What can hang from each mark
K762: K190 K777
K926: K325
K561: K229
K794: K325
K190: K762
K741: K561
K777: K561 K762
K325: K291 K777 K794 K926

Each row was made from one small tree. The marks that hang from a mark follow it in brackets, in the order of their numbers. Every link used is in the known rows. Write each row's tree.
Known rows
K741{K561{K229}}: -.08,-.18,-.37,.31,.46,.18,.11,.27,-.31,-.27,-.45,.04,.06,-.03,.10,-.22,.10
K794{K325{K291 K777}}: -.04,-.08,.02,-.08,.00,.14,-.17,-.21,.04,.05,-.10,-.26,.02,-.18,.04,-.10,.01
K762{K190 K777{K561{K229}}}: -.28,.10,.22,-.40,.45,-.28,.06,.19,-.12,-.45,-.44,-.19,-.17,-.06,.00,-.02,-.39
K190{K762{K777}}: -.49,.01,-.01,-.16,.10,.22,-.06,.16,.27,-.08,-.59,.34,-.15,-.23,.17,-.27,-.20
K561{K229}: .04,-.32,-.22,.11,.34,.17,-.01,.27,-.16,-.30,-.46,-.14,.20,-.32,.07,-.32,.07
K190{K762{K777{K561{K229}}}}: -.41,-.02,.12,-.14,.32,.02,.08,.28,.14,-.27,-.56,.21,-.06,-.24,.25,-.17,-.12
K325{K777{K561} K794 K926}: .29,-.17,.15,.14,-.28,-.25,-.16,.16,.00,.11,.46,.16,.10,.32,-.05,-.04,.17
K926{K325{K291 K777{K561{K229} K762{K190}} K794}}: .01,.18,-.05,.07,.01,-.06,.30,-.30,-.22,-.04,.20,-.22,-.03,-.06,-.10,.37,-.03
K926{K325{K777}}: -.05,-.07,-.25,.15,-.13,.38,-.12,-.15,-.10,.15,-.27,-.18,.04,-.37,-.11,-.09,-.17
K926{K325{K777{K762{K190}}}}: -.15,.13,-.30,.05,-.18,.31,.18,-.20,.04,.07,-.32,-.04,-.11,-.36,-.15,.13,-.28
K762{K777{K561}}: -.37,.10,.27,-.31,.42,-.10,-.12,.31,-.12,-.12,-.56,-.07,-.13,-.11,.14,-.10,-.22
K325{K291 K777{K561 K762} K794 K926}: .18,.14,.14,.00,-.22,-.20,.00,.02,.10,.19,.54,.15,-.04,.46,-.02,.23,.22
K777{K762}: -.28,.07,-.22,.00,.18,.26,.27,.19,.11,-.03,-.61,.28,-.08,-.30,.12,-.09,-.03
K762{K190 K777{K561}}: -.41,.21,.27,-.44,.38,-.22,.02,.07,-.05,-.25,-.43,-.06,-.27,-.03,.01,-.03,-.48
K777{K561 K762}: -.33,.16,.05,-.01,.44,.02,.43,.23,-.01,-.08,-.53,.23,-.07,-.28,.27,.02,-.04
K325{K777{K762} K926}: .11,-.02,-.21,.01,-.39,.19,-.10,.26,.36,.14,-.11,.26,-.03,.05,-.10,-.06,-.01
K794{K325{K291 K926}}: .12,-.10,-.01,-.01,.07,.11,-.16,-.34,.05,.06,.01,-.09,.12,-.20,.03,-.23,.02

Write each row's tree
.13,-.01,.11,-.04,-.06,.05,-.36,-.01,.11,.19,.30,-.16,.07,.27,-.01,-.11,-.04  K325{K291 K777{K561} K926}
-.04,.15,-.19,.11,-.19,.20,.08,-.29,-.13,.22,.09,-.09,-.06,-.08,-.13,.24,.03  K926{K325{K291 K777{K762} K794}}
.03,.01,-.14,.14,-.17,.21,-.14,-.35,-.23,.23,.20,-.23,.02,-.04,-.15,.08,.01  K926{K325{K291 K777 K794}}
.11,.04,-.04,-.08,-.23,.10,-.06,-.18,.26,.10,.03,-.03,.00,-.08,-.02,.04,.07  K794{K325{K291 K777{K762} K926}}
.04,.12,.00,-.07,-.21,-.07,.13,.13,.30,.00,.03,.22,-.09,.12,-.06,.08,-.17  K325{K777{K561 K762{K190}} K926}
-.04,.02,-.15,.17,.10,.22,-.02,-.46,-.34,.18,.08,-.15,.05,-.19,-.06,-.02,-.01  K926{K325{K291 K794}}
.15,.21,.15,-.08,-.24,-.28,.09,-.13,.14,.11,.63,.15,-.11,.52,-.10,.27,.05  K325{K291 K777{K561 K762{K190}} K794 K926}
.41,-.28,.10,.17,-.21,-.30,-.11,.27,-.07,-.07,.45,.03,.20,.28,-.06,-.02,.27  K325{K777{K561{K229}} K794 K926}
.15,-.05,.17,-.05,-.03,-.06,-.17,-.22,.08,.08,.20,-.21,.10,-.04,.05,-.05,.03  K794{K325{K291 K777{K561} K926}}
.03,.12,-.05,.14,.03,.01,.23,-.17,-.26,.03,.14,-.22,.03,-.10,-.04,.34,.11  K926{K325{K291 K777{K561{K229} K762} K794}}
.22,-.10,-.03,.08,-.07,.01,-.25,-.21,-.06,.19,.45,.11,.09,.29,-.06,-.19,.17  K325{K291 K794 K926}
-.51,.07,.15,-.17,.26,.07,.05,.19,.20,-.12,-.54,.31,-.14,-.22,.26,-.19,-.21  K190{K762{K777{K561}}}
.39,-.15,.15,.09,-.12,-.26,-.22,.06,-.10,.01,.67,-.15,.17,.45,-.06,.04,.27  K325{K291 K777{K561{K229}} K794 K926}
.25,-.14,.13,-.01,.02,-.11,-.14,-.13,.02,-.08,.19,-.31,.18,-.07,.04,-.04,.10  K794{K325{K291 K777{K561{K229}} K926}}
.05,-.06,.06,.09,.00,-.26,.30,.40,-.09,-.18,.02,.10,.02,.08,.06,.23,.28  K325{K777{K561{K229} K762} K794}
.33,-.24,-.06,.14,-.49,-.05,-.29,.12,.09,.16,.40,.21,.08,.31,-.17,-.13,.18  K325{K777 K794 K926}
.31,.03,.09,.04,-.15,-.26,.06,.14,.02,.00,.53,.02,.07,.42,-.03,.25,.30  K325{K291 K777{K561{K229} K762} K794 K926}
.30,-.11,-.01,.05,-.39,-.01,-.41,-.09,.06,.25,.61,.01,.05,.48,-.16,-.07,.18  K325{K291 K777 K794 K926}
.27,-.24,.09,.06,-.05,-.14,-.04,.04,.05,-.14,.02,-.15,.20,-.21,.04,-.09,.11  K794{K325{K777{K561{K229}} K926}}
-.36,.26,.05,-.11,.42,-.08,.55,.05,.05,-.19,-.43,.22,-.17,-.21,.17,.08,-.24  K777{K561 K762{K190}}
-.06,.21,-.18,.04,-.21,.14,.15,-.41,-.09,.15,.16,-.09,-.12,-.03,-.19,.28,-.10  K926{K325{K291 K777{K762{K190}} K794}}
